Known rows, with every step that occurs:
vedal/liviv: [24.4 -13.2 31.3 3.4 17.1 8.3 19.7 -26.6 -2.4 -26.1 20.2 13.5 -19.4 4.4 -13.0 0.5 -18.9 -1.4 18.4]
seta/liviv/refol: [12.2 0.4 74.8 -22.6 -12.3 -1.9 32.9 -6.7 15.7 47.2 22.3 16.9 -14.3 -11.0 -32.0 2.2 -1.7 4.7 19.3]
nozit/vedal: [3.9 -3.0 55.7 -13.7 -19.0 4.3 1.8 -7.1 5.0 7.2 18.4 18.9 -7.7 -15.5 -7.0 -7.3 -12.9 -5.8 24.3]
seta/liviv/refol/tuzuvu: [6.4 1.7 32.1 -18.5 3.2 -11.0 25.2 9.3 14.9 62.7 28.4 -0.5 4.6 2.3 -24.8 3.8 -4.6 -0.2 2.9]
seta/vedal/liviv/refol/tuzuvu: [19.3 -28.5 19.0 9.2 45.4 12.6 14.6 -16.3 -15.8 22.3 32.1 -2.2 6.0 30.4 -4.5 3.5 -11.4 20.1 -8.8]
tuzuvu/bala/nozit/vedal: [1.6 14.5 8.5 -30.0 -33.9 7.6 9.6 -24.4 -1.5 -26.3 -15.2 4.0 2.0 -29.7 4.8 -12.0 15.4 -15.9 16.4]
tuzuvu/bala: [-3.5 -8.2 12.6 -20.7 -24.2 -6.5 10.8 -37.3 -8.4 5.5 7.9 0.0 -1.0 -27.9 9.0 -8.8 -10.0 -0.3 25.4]
bala/nozit/vedal/refol: [3.1 13.7 36.8 -33.9 -13.9 15.5 11.0 -18.2 -4.1 -23.4 7.4 -0.6 3.7 -3.9 16.1 -10.9 9.8 -39.2 20.2]
vedal/liviv/refol: [37.7 -18.2 45.2 9.1 11.7 6.3 16.1 -20.7 -9.8 -0.8 11.0 23.1 -3.6 12.7 -7.7 21.6 -16.0 14.4 8.8]
nozit/vedal/refol/tuzuvu/bala: [-13.1 10.1 -6.2 -37.8 -19.1 -12.5 -31.6 -21.8 -22.6 18.6 21.0 -5.2 34.3 -2.1 35.8 1.7 -12.2 -19.5 9.4]
refol/liviv/seta/vedal: [-3.8 -4.8 26.5 -11.0 -3.8 46.9 11.6 -37.9 -21.8 -13.7 27.1 -21.1 -13.7 -7.3 2.5 -3.8 3.2 22.7 12.4]
seta/vedal/nozit: [-3.7 -45.6 43.6 -12.6 25.5 15.3 42.6 -11.5 14.3 29.4 19.4 -25.1 -32.9 -10.6 -18.6 -21.9 -12.7 18.5 11.9]
vedal/refol: [-3.3 -10.3 43.0 -26.4 1.4 0.1 13.2 -30.0 -11.5 12.6 26.9 -7.0 0.2 -4.7 17.0 -4.5 -10.4 -19.2 27.6]
seta/liviv/refol/tuzuvu/bala: [2.1 9.0 9.0 -28.7 -14.5 -19.2 12.6 -8.3 1.9 61.4 18.7 -3.8 13.7 -11.9 -13.9 5.6 0.4 5.3 2.8]
vedal/refol/tuzuvu/bala/nozit: [-8.2 10.9 -39.2 -42.2 4.8 -5.9 8.8 -31.9 -16.8 -10.2 2.7 -38.0 29.5 -6.5 34.4 -11.1 13.7 -31.8 1.5]
vedal/liviv/seta: [28.4 -1.5 15.6 -8.7 15.4 25.8 4.5 -33.3 -6.9 -32.2 8.8 11.2 -13.2 22.9 2.1 0.7 -0.8 0.1 16.3]
seta/liviv: [0.4 5.1 54.4 -27.6 -13.2 3.3 34.9 -11.1 21.7 26.5 27.9 0.2 -25.3 -17.5 -34.4 -18.8 -4.7 -16.2 27.8]
tuzuvu/bala/nozit: [1.0 4.6 -7.8 -26.1 -19.4 6.0 32.4 -37.1 -3.4 -22.8 -9.8 -17.2 -4.3 -26.9 6.5 -13.1 16.0 -15.7 18.4]
liviv/refol: [14.9 -16.1 52.6 -3.8 -2.2 -3.2 21.9 -17.9 -7.9 32.1 10.8 12.7 3.0 -2.7 -3.7 14.0 -10.4 11.9 19.8]

Rows:
[26.8 2.1 -5.7 -0.1 -8.3 -9.4 -23.6 -11.1 -21.3 9.0 7.9 25.0 26.9 11.0 10.1 21.8 -13.8 13.4 -7.1] : nozit/vedal/liviv/refol/tuzuvu/bala
[-4.1 18.5 -28.4 -28.7 -16.6 -0.8 -0.4 -8.6 -0.1 -16.0 -6.7 -10.5 18.1 -16.5 11.4 -8.3 12.7 -21.0 -0.4] : refol/tuzuvu/bala/nozit/vedal
[6.6 11.5 11.9 -9.2 -14.8 33.6 3.7 -23.1 -11.1 -24.9 18.6 -12.4 -5.9 -4.2 5.4 10.8 -4.8 11.5 14.0] : refol/liviv/seta
[19.6 18.6 -40.0 -12.2 -0.2 8.6 -2.9 -14.2 -3.8 -47.1 -3.7 -1.1 11.2 0.5 5.6 -5.8 7.3 -16.8 -7.0] : refol/tuzuvu/bala/nozit/vedal/liviv
[6.3 25.0 24.0 -20.9 -21.9 33.2 3.6 -13.4 -9.8 -39.2 14.8 -11.9 7.2 -14.7 10.8 6.7 -3.8 -19.7 8.9] : bala/nozit/vedal/refol/liviv
[1.9 -34.3 35.2 -24.5 25.8 31.1 29.4 -20.7 4.9 16.3 6.9 -23.6 -30.8 3.4 -0.8 -16.1 9.0 22.7 12.0] : liviv/seta/vedal/nozit
[2.2 -11.0 -6.9 -12.8 -9.7 -19.7 4.1 -18.1 -17.9 43.0 9.7 -3.7 29.7 -4.7 14.5 14.4 -6.7 15.7 1.3] : liviv/refol/tuzuvu/bala
[9.3 14.4 -14.2 -24.1 -19.1 -8.9 -2.1 -4.0 -7.2 5.7 -12.1 0.9 29.1 -7.7 14.2 11.5 14.5 -1.8 -6.1] : liviv/refol/tuzuvu/bala/nozit/vedal
[8.3 -15.5 14.4 -4.7 7.6 -11.1 15.2 -1.7 -6.9 45.2 19.5 -4.1 21.0 11.0 5.2 13.9 -11.1 11.9 2.8] : liviv/refol/tuzuvu
[-2.7 17.0 -0.9 -35.4 0.0 6.3 -0.9 -2.6 -1.8 -11.0 13.3 -19.0 22.4 8.5 25.6 -6.8 8.9 -38.6 2.1] : bala/nozit/vedal/refol/tuzuvu
[27.2 -33.9 52.9 9.3 30.0 22.2 22.6 -36.7 -15.1 7.3 23.0 11.4 -14.2 14.5 -13.8 1.8 -8.4 21.6 8.9] : seta/vedal/liviv/refol
[10.1 11.7 35.1 -21.0 -14.5 16.2 21.9 -8.9 10.0 -25.8 -1.4 7.1 -7.7 -15.6 -8.7 -13.0 9.6 -20.5 17.5] : bala/nozit/vedal
[16.2 -27.7 -9.3 2.3 26.0 3.8 5.4 -36.7 -28.1 21.8 20.1 -3.7 13.8 15.6 7.2 3.7 -5.1 22.2 -7.9] : seta/vedal/liviv/refol/tuzuvu/bala
[-4.3 -21.3 40.6 -25.6 14.1 31.7 19.8 -43.2 -8.0 6.8 19.8 -11.5 -15.1 3.8 5.8 -18.7 16.6 9.3 22.6] : liviv/seta/vedal
[43.4 5.7 39.9 0.1 2.7 20.3 15.3 -8.8 -4.2 -39.0 -7.1 30.9 -1.0 11.4 -12.9 14.3 3.3 -3.8 1.6] : bala/nozit/vedal/liviv/refol
[35.5 10.0 15.2 -8.5 -20.0 11.1 2.5 -25.7 -11.2 -35.4 -19.4 25.9 3.4 -4.0 0.8 15.7 9.4 2.4 1.1] : tuzuvu/bala/nozit/vedal/liviv/refol
[29.9 5.5 -37.0 -0.7 16.1 -0.5 14.6 -23.1 -16.7 -18.1 -10.6 -6.7 18.3 9.8 6.9 12.6 10.2 1.3 -15.1] : vedal/liviv/refol/tuzuvu/bala/nozit
[31.8 10.4 30.9 -12.7 -4.5 28.5 -16.8 -22.4 -7.0 -38.4 4.3 29.8 -8.7 21.6 4.1 3.7 0.5 -0.1 16.6] : nozit/vedal/liviv/seta
[-1.5 34.7 -0.3 -29.7 -41.0 23.0 -9.8 -30.8 -20.6 -39.2 5.5 -16.3 13.4 -28.9 20.4 7.1 2.3 -18.2 9.7] : tuzuvu/bala/nozit/vedal/refol/liviv
